Known rows, with every way that one mark hangs from another
terif[bolab]: [ 1.033 -2.965  0.377  0.340  1.737  0.589 -0.526  0.716  0.072 -1.326
  1.253 -1.620 -0.247  0.865  0.912  2.284  0.550  3.823  0.478  1.100
  1.445 -0.971  1.178 -0.503]
bolab[terif]: [ 2.173 -1.803 -0.306  1.200  1.966 -0.594 -1.929  0.799 -1.071 -1.394
  2.759 -0.525  0.838  2.100  0.545  2.160 -0.905  4.167 -1.100  0.060
 -0.051 -1.388  2.207 -0.790]
mepi[bigeg goza pogas[gonu]]: [ 0.309  0.032 -1.143  1.437  2.386 -4.064 -2.310 -1.616  0.550 -3.095
 -3.128 -1.404  2.004  0.505  0.391  1.871  1.821  7.753 -3.657  1.483
  3.056 -0.908  2.507 -1.757]
bigeg[mepi[pogas[gonu]]]: [-1.361 -0.810  0.273  1.401  2.482 -0.393 -1.052 -0.928 -0.579 -1.982
 -0.534 -0.880  3.446  1.196  1.776 -0.463  0.522  6.862 -4.024  0.681
  3.831  2.322  1.192 -2.525]
pogas[gonu]: [-0.346 -2.727  0.538  1.222  1.518 -1.595 -0.957  0.720 -0.095 -2.045
  0.201  0.475  0.698  0.350  2.078  1.056  0.801  4.778 -2.114 -0.021
  2.548  0.267  1.487 -1.546]
goza[redid]: [ 0.123 -2.267  0.537 -0.216  1.359 -0.754 -1.234  1.094 -0.564 -0.985
  0.267 -0.100 -1.151  1.478  1.410  0.094  0.832  0.783 -0.502  0.311
  2.007  0.549  0.369 -0.932]
gonu[pogas]: [ 0.067 -2.207 -0.958  1.636  1.811 -1.567 -1.352  0.661  0.046 -2.253
  1.730  0.152  1.087  0.784  1.398  3.173 -0.170  3.821 -1.424  1.151
  1.975 -1.056  2.826 -0.515]
mepi[pogas[gonu goza]]: [ 0.070 -0.638  0.095  1.299  1.632 -1.936 -0.831 -0.376  0.208 -2.327
 -1.445  0.380  1.580  1.788  1.924 -0.443  0.378  5.312 -2.731  0.298
  3.142  1.594  1.707 -1.709]
bolab[terif[gonu[pogas[goza[redid]]]]]: [ 2.539  0.307 -0.647  1.045  0.403 -1.495 -2.463  1.350 -1.456 -1.526
  1.153  0.208  0.219  3.601  2.638  1.447 -1.243  1.897 -0.883  0.996
 -0.137 -1.542  0.479 -0.897]
pogas[goza]: [ 0.289 -2.011 -0.348  1.002  1.143 -0.983 -0.535  0.560  1.135 -1.915
  1.251  1.047  0.866  2.232  1.145  0.497 -0.203  2.218 -0.892  0.124
  1.480  0.996  1.126 -0.455]
redid[pogas]: [ 1.314 -1.801 -1.422  1.236  1.940 -0.509 -2.398  0.900  0.006 -1.915
  0.738  0.544  0.405  0.781  0.887  2.796  1.047  2.783 -1.948  0.326
  1.505 -1.232  3.774 -0.967]
pogas[gonu goza[redid]]: [-0.384 -2.096  1.030  0.526 -0.143 -2.255 -0.423  1.062  0.257 -1.919
 -1.643  1.889 -0.604  1.537  3.243 -1.615  0.534  1.196 -1.882  0.077
  2.689  2.344 -1.520 -1.318]
goza[redid[pogas[gonu]]]: [ 0.699 -1.844 -0.041  0.983  0.609 -1.901 -2.426  1.491 -0.863 -1.887
 -2.228  1.445 -0.895  0.100  2.850  0.632  1.738  1.749 -2.913  0.334
  2.799  0.165  1.221 -1.893]
mepi[bigeg pogas[gonu goza[redid]]]: [-0.201 -0.836  0.468  0.001  0.600 -2.761 -1.851 -1.057 -0.382 -2.599
 -4.029  0.554  0.059  2.498  1.533 -0.706  1.425  4.467 -2.371  0.805
  3.501  1.600 -1.256 -2.083]
bigeg[mepi[goza[redid]] pogas[gonu]]: [-1.547  1.029  0.484  0.996 -1.369 -3.816 -0.396 -0.903  0.892 -1.614
 -1.144 -1.070  1.560 -0.065  3.304 -1.999  1.126  3.817 -3.852  1.319
  2.861  3.575 -0.940 -2.348]
terif[bigeg bolab gonu]: [ 3.599 -2.064  0.616  0.288  2.629  4.008 -1.502  0.692 -1.467 -0.775
  1.185 -2.111 -0.226  1.744  1.565  2.883  1.518  3.509 -0.335  0.860
  0.706 -2.961  0.947 -0.726]
mepi[bigeg]: [-0.046 -2.960 -0.479  0.436  1.991 -1.220 -2.143 -0.551  0.224 -2.299
  0.456 -0.206  0.701  1.813 -0.217  2.849  1.097  4.838 -0.739  0.345
  1.794 -1.376  1.257 -0.971]
redid[pogas[gonu]]: [ 0.859 -2.210 -0.660  1.889  1.376 -1.639 -2.262  1.005 -0.230 -2.400
 -0.768  1.323  0.682 -0.101  2.295  2.160  1.321  4.297 -3.249  0.269
  2.516 -0.704  3.053 -1.679]
bigeg[mepi pogas]: [-1.476 -0.483  0.242  0.807  0.011 -0.502 -0.610 -1.276  0.312 -1.254
  2.423 -1.451  2.465  1.540  1.226  0.167  0.167  4.952 -1.658  0.439
  2.012  2.432  0.911 -2.030]
goza[redid[pogas]]: [ 1.310 -1.571 -0.733  0.404  1.172 -0.971 -2.602  1.304 -0.693 -1.414
 -0.791  0.838 -1.175  1.023  1.506  1.191  1.388  0.367 -1.609  0.540
  1.977 -0.344  1.897 -1.181]
terif[bigeg[mepi pogas] bolab]: [ 1.591 -1.314  1.285  0.723  0.051  3.444  0.063 -1.303 -0.457 -1.128
  2.116 -2.024  1.575  1.264  1.717  1.022  0.870  4.815 -1.950  1.102
  1.404  1.332 -1.126 -1.425]
terif[bigeg bolab gonu[pogas]]: [ 3.505 -1.849  0.007  1.182  2.353  2.895 -1.751  0.731 -1.595 -1.552
  1.345 -1.599  0.358  1.264  2.105  4.492  0.823  4.090 -0.951  1.741
  0.939 -3.747  1.597 -0.480]
mepi[goza[redid]]: [ 0.620 -0.627 -0.728  0.448  1.461 -2.775 -1.212  1.047  0.862 -1.351
 -0.644 -0.576 -0.624  0.588  1.366  0.021  1.006  0.509 -1.654  1.205
  1.643  0.337  1.109 -0.349]
gonu[pogas[goza]]: [ 0.112 -1.897 -1.100  1.814  0.846 -1.812 -0.718  0.786  1.112 -2.759
  1.480  1.645  1.511  1.702  1.704  2.072 -0.765  2.676 -1.482  1.081
  1.750  0.312  1.659 -0.202]
bigeg[mepi[goza[redid] pogas]]: [-0.492  1.280 -0.963  0.637  2.202 -1.463 -1.251 -0.679  0.341 -1.274
 -1.468 -2.045  2.060  1.562  0.893 -1.459  0.713  2.757 -3.643  1.974
  2.858  2.315  1.159 -1.495]

Rows
[ 0.022 -1.472 -0.500  0.895  0.101 -2.134 -0.834  1.128  0.353 -2.168
 -0.077  1.732 -0.223  1.889  2.330  0.554 -0.364  0.254 -1.219  1.123
  2.029  1.288 -0.175 -0.328]
gonu[pogas[goza[redid]]]
[ 2.748 -0.544  0.477  1.993  2.650  2.127 -1.975 -0.883 -2.426 -1.958
  0.653 -0.458  3.480  2.208  1.717  0.265 -0.260  7.112 -5.803  0.349
  1.831  0.673  0.078 -2.343]
bolab[terif[bigeg[mepi[pogas[gonu]]]]]
[ 0.896 -1.690 -0.936  2.018  0.483 -2.070 -1.627  1.050  0.875 -2.842
 -1.110  2.613  0.957  0.877  2.652  1.105  0.844  3.211 -3.305  0.201
  2.306  0.596  1.648 -1.438]
redid[pogas[gonu goza]]
[ 1.609 -1.264  1.410  1.154 -0.060 -0.007 -0.909 -0.570 -0.878 -1.740
  0.567 -0.051  0.450  0.256  2.594  0.853  1.491  5.216 -3.107 -0.121
  2.041  0.582  0.630 -1.955]
terif[bigeg[pogas[gonu]]]
[ 0.168  0.434 -1.286  0.754 -0.127 -4.188 -1.771 -1.897  1.512 -2.352
 -0.067 -2.013  1.083  0.767 -0.007  2.429  1.580  5.784 -1.349  1.334
  1.207 -0.547  2.377 -1.102]
mepi[bigeg[pogas] goza]
[ 2.622 -0.506 -1.188  1.771  2.045 -0.933 -3.084  0.857 -1.872 -1.597
  3.052 -1.184  1.679  2.424  1.605  4.195 -0.993  5.297 -0.994  0.864
 -0.196 -3.674  3.533 -1.177]
bolab[terif[gonu[pogas]]]
[ 3.223  0.970  0.383  1.247  0.521  2.837 -2.432 -1.170 -2.308 -0.600
  3.751 -2.167  2.759  3.327  1.934  1.369 -0.197  5.769 -2.831  0.113
 -0.492 -0.677  0.455 -2.249]
bolab[terif[bigeg[mepi pogas] gonu]]
[-1.309 -0.367  0.103  1.699  1.430 -0.838 -0.518 -0.973  0.507 -2.405
 -0.968  0.475  3.815  2.263  2.055 -1.515 -0.094  5.955 -4.198  0.621
  3.599  3.518  0.102 -2.270]
bigeg[mepi[pogas[gonu goza]]]
[-0.348  0.294  0.184  0.411 -1.424 -5.521 -1.765 -1.334  0.614 -2.374
 -2.835 -1.144 -0.355  0.023  2.057  0.455  2.164  4.908 -2.445  1.335
  2.454  0.660 -0.296 -2.024]
mepi[bigeg[pogas[gonu]] goza[redid]]
[ 4.727 -0.956 -0.134  1.107  2.661  2.701 -3.023  0.835 -2.616 -0.866
  2.805 -1.055  0.720  2.991  1.249  2.686  0.080  4.008 -1.828 -0.213
 -0.726 -3.470  1.872 -1.092]
bolab[terif[bigeg gonu]]
[ 2.182 -0.547  1.224  1.929 -0.354  0.962 -1.299 -1.171 -1.822 -1.757
  2.225 -0.271  2.967  1.583  2.640  0.364 -0.234  6.758 -4.729 -0.053
  0.888  1.451 -1.072 -2.445]
bolab[terif[bigeg[mepi pogas[gonu]]]]
[-0.677 -1.536  0.757  0.700 -0.605 -3.332 -1.747 -1.850 -0.064 -2.429
 -0.611 -0.711  0.790  0.670  1.419  1.792  1.651  7.572 -1.515  0.206
  2.491  0.037  0.641 -2.469]
mepi[bigeg[pogas[gonu]]]
[ 3.587 -1.509 -0.252  1.415  1.356  2.545 -1.029  0.799 -0.531 -2.009
  1.025 -0.328  0.708  2.210  2.561  3.451  0.382  3.030 -1.062  1.706
  0.683 -2.457  0.404 -0.193]
terif[bigeg bolab gonu[pogas[goza]]]
[ 0.933  1.078 -1.020  0.322  2.423 -2.648 -1.599 -0.025  0.080 -1.209
 -1.970 -2.051 -0.111  1.038  0.706 -0.383  1.132  2.109 -2.230  1.648
  2.379  0.603  2.601 -0.837]
mepi[goza[redid] pogas]
[-0.047 -0.081 -1.193  1.839  0.618 -2.658 -1.892  0.619  0.746 -2.282
 -2.511  0.905  1.797 -0.341  2.985 -0.524  1.618  2.213 -5.506  1.518
  2.920  1.766  0.304 -1.688]
bigeg[mepi[goza[redid[pogas[gonu]]]]]
[ 1.594 -0.477 -2.268  0.752  1.009 -3.315 -3.397  0.150  0.824 -2.499
 -2.700  0.220 -0.386  0.673  0.416  2.410  2.300  1.641 -2.739  1.716
  1.634 -1.716  1.786 -0.714]
mepi[bigeg goza[redid[pogas]]]
[-0.111  0.066  0.751 -0.249 -1.593 -2.165 -0.411 -0.250  0.368 -1.015
  0.109 -0.018 -0.957  2.226  2.356 -1.351  0.455  0.846 -0.126  0.277
  1.637  2.986 -0.640 -1.327]
bigeg[pogas[goza[redid]]]
[ 1.409 -0.876  0.085  0.340  0.165 -0.090 -0.981  1.254 -0.373 -1.340
 -0.432 -0.897 -0.778  2.402  2.985  1.584  0.103  1.515  0.686  2.038
  1.325 -1.101 -0.423 -0.652]
terif[bolab gonu[pogas[goza[redid]]]]
[ 4.511  0.810  0.438  0.798  0.696  1.777 -2.740 -0.548 -2.658 -0.560
  3.204 -2.261  0.601  2.884  1.696  2.425  0.307  5.198 -1.379 -0.108
 -1.003 -2.450  2.091 -1.685]
bolab[terif[bigeg[pogas] gonu]]
[-0.298 -0.633  0.494 -0.572 -1.915 -2.846 -1.353 -1.328  0.522 -1.928
 -0.984  0.116 -0.803  2.847  1.200 -0.178  0.958  2.650 -0.036  0.519
  1.705  1.860 -1.561 -1.462]
mepi[bigeg[pogas[goza[redid]]]]
[-0.848  0.706 -0.921  2.115  2.419 -2.365 -0.976 -0.913  0.908 -2.330
 -1.415 -1.389  4.046  0.312  1.612 -0.443  0.777  6.741 -5.127  1.564
  3.459  1.949  2.104 -1.879]
bigeg[mepi[goza pogas[gonu]]]
[ 2.844 -2.023  0.016  1.727  2.296  3.086 -1.632  0.160 -1.503 -1.513
  3.325  0.222  2.807  2.745  0.953  1.194 -0.770  4.060 -3.823  0.100
  0.169  0.069 -0.258 -0.962]
bolab[terif[bigeg[mepi]]]
[-1.386 -0.044  0.015  1.099 -1.004 -0.898  0.154 -1.245  1.408 -1.678
  2.091 -0.073  2.856  2.535  1.775 -0.807 -0.425  3.931 -1.772  0.421
  1.784  3.848 -0.226 -1.568]
bigeg[mepi pogas[goza]]
[ 0.746 -0.637 -1.237  1.570  1.242 -1.029 -1.684  0.848  0.267 -2.025
  1.422  0.392  1.478  2.581  2.188  2.449 -0.307  3.336 -0.906  0.911
  1.325 -1.219  2.380 -0.761]
terif[gonu[pogas[goza]]]
[-0.916  1.035 -0.154  1.217  1.769 -2.734 -0.987 -0.647  0.113 -1.786
 -2.885 -1.231  2.274  0.667  2.242 -1.964  1.150  4.303 -4.907  1.690
  3.743  2.843  0.319 -2.172]
bigeg[mepi[goza[redid] pogas[gonu]]]
[-0.596 -0.571  0.763  1.158 -1.445 -3.012 -0.157 -0.559  0.901 -2.039
  0.144  0.605  0.952  1.101  2.958 -0.312  0.419  4.826 -1.719 -0.050
  2.198  2.439  0.393 -1.877]
bigeg[pogas[gonu goza]]
[ 2.840 -1.118  1.043  0.541 -0.746  1.793  0.355 -0.633  0.250 -1.551
  1.171 -0.820 -0.227  1.634  1.891  1.016  0.671  3.190 -0.636  0.851
  0.647  0.870 -0.902 -0.558]
terif[bigeg[pogas[goza]] bolab]
[ 1.083 -0.885 -1.402  1.219  0.423 -4.489 -3.228  0.122  0.562 -3.016
 -4.130  0.941 -0.091 -0.292  1.721  1.817  2.537  3.243 -4.015  1.437
  2.504 -1.199  0.883 -1.506]
mepi[bigeg goza[redid[pogas[gonu]]]]
[-1.454  0.672 -0.140  2.044 -0.642 -3.573 -0.247 -1.142  1.482 -2.114
  0.185 -1.216  3.351 -0.247  2.594 -0.456  0.725  6.177 -4.164  1.118
  2.531  2.646  0.957 -2.047]
bigeg[mepi[goza] pogas[gonu]]
[ 0.074  0.570 -0.499 -0.077 -0.867 -4.578 -1.874 -1.489  0.831 -1.839
 -1.521 -1.820 -0.643  1.008  0.779  0.998  1.849  3.272 -1.142  1.511
  1.546  0.140  0.384 -1.267]
mepi[bigeg[pogas] goza[redid]]
[-0.415  1.065 -1.666  1.559  3.069 -1.298 -1.117 -1.052  0.977 -1.846
 -0.015 -2.085  3.700  1.444  0.292  0.219  0.401  5.110 -3.870  1.738
  2.600  1.497  2.845 -1.155]
bigeg[mepi[goza pogas]]
[ 0.189  0.322 -0.473  0.434  1.640 -4.399 -2.474 -1.113 -0.108 -2.548
 -4.524 -1.327  0.327  0.772  1.052  0.324  2.124  5.304 -3.355  1.722
  3.331 -0.161  0.722 -1.873]
mepi[bigeg goza[redid] pogas[gonu]]
[ 2.628 -0.174  0.429  1.542  0.196  2.049 -1.490 -1.210 -1.571 -1.257
  3.726 -1.042  2.663  2.482  1.417  0.821 -0.551  5.297 -3.474  0.163
 -0.090  1.012 -0.313 -1.703]
bolab[terif[bigeg[mepi pogas]]]
[ 3.423 -0.370  1.186  0.041  0.492  3.011 -1.290 -0.553 -1.587 -0.471
  1.462 -3.329 -0.529  1.595  1.968  2.590  1.716  4.806  0.192  0.824
  0.512 -1.919  1.120 -1.384]
terif[bigeg[pogas] bolab gonu]
[ 3.197 -0.155 -0.273  1.526  3.275  3.250 -2.098 -0.894 -2.261 -1.446
  2.080 -1.305  3.268  3.184  0.272  0.868 -0.672  5.658 -4.457  0.508
  0.818  0.293  0.922 -1.530]
bolab[terif[bigeg[mepi[pogas]]]]
[ 1.255 -0.901 -0.140  1.094  3.334  3.282 -1.365 -1.025 -1.135 -1.559
  0.845 -0.988  3.031  2.312  0.562  0.436  0.748  4.735 -4.273  0.658
  2.645  1.278  0.989 -1.440]
terif[bigeg[mepi[pogas]]]
[ 3.924  0.807 -1.306  2.285  2.612  1.925 -2.530  0.185 -0.883 -1.242
  2.451 -1.554  3.481  2.660  1.381  1.686 -0.249  4.370 -4.315  0.945
 -0.701 -1.846  1.228 -0.876]
bolab[terif[bigeg[mepi[goza]] gonu]]
[-1.924 -0.119  1.566  0.601 -2.293 -2.337  0.226 -0.788  0.506 -1.625
 -0.820  0.815  1.323  1.741  3.727 -3.013  0.298  2.955 -2.942  0.429
  2.982  5.299 -3.030 -2.567]
bigeg[mepi pogas[gonu goza[redid]]]
[-0.722 -0.851  1.225  0.004 -2.398 -3.958 -1.226 -1.346  0.210 -2.384
 -2.410  0.747 -0.590  1.817  2.599 -0.777  1.330  3.939 -1.376  0.380
  2.527  2.258 -2.310 -2.294]
mepi[bigeg[pogas[gonu goza[redid]]]]
[ 2.107 -1.348  0.409  0.683  3.160  4.518 -0.597 -0.977 -1.120 -1.349
  0.433 -2.333  2.263  1.911  0.639  1.010  0.791  5.225 -2.945  1.437
  2.431  0.644  0.067 -1.301]
terif[bigeg[mepi[pogas]] bolab]
[ 3.354 -0.666 -0.831  2.290  2.270  2.798 -2.792  0.236 -2.455 -1.628
  3.481 -0.516  3.590  3.028  2.000  3.195 -0.914  5.197 -3.921  1.014
 -0.014 -2.392  1.006 -1.248]
bolab[terif[bigeg[mepi] gonu[pogas]]]
[-1.049  1.226 -0.276  0.571 -0.849 -2.744 -0.523 -0.897  1.023 -0.996
  0.145 -1.766  1.419  1.010  1.874 -1.423  0.746  2.312 -2.675  1.512
  1.911  2.930 -0.089 -1.497]
bigeg[mepi[goza[redid]] pogas]
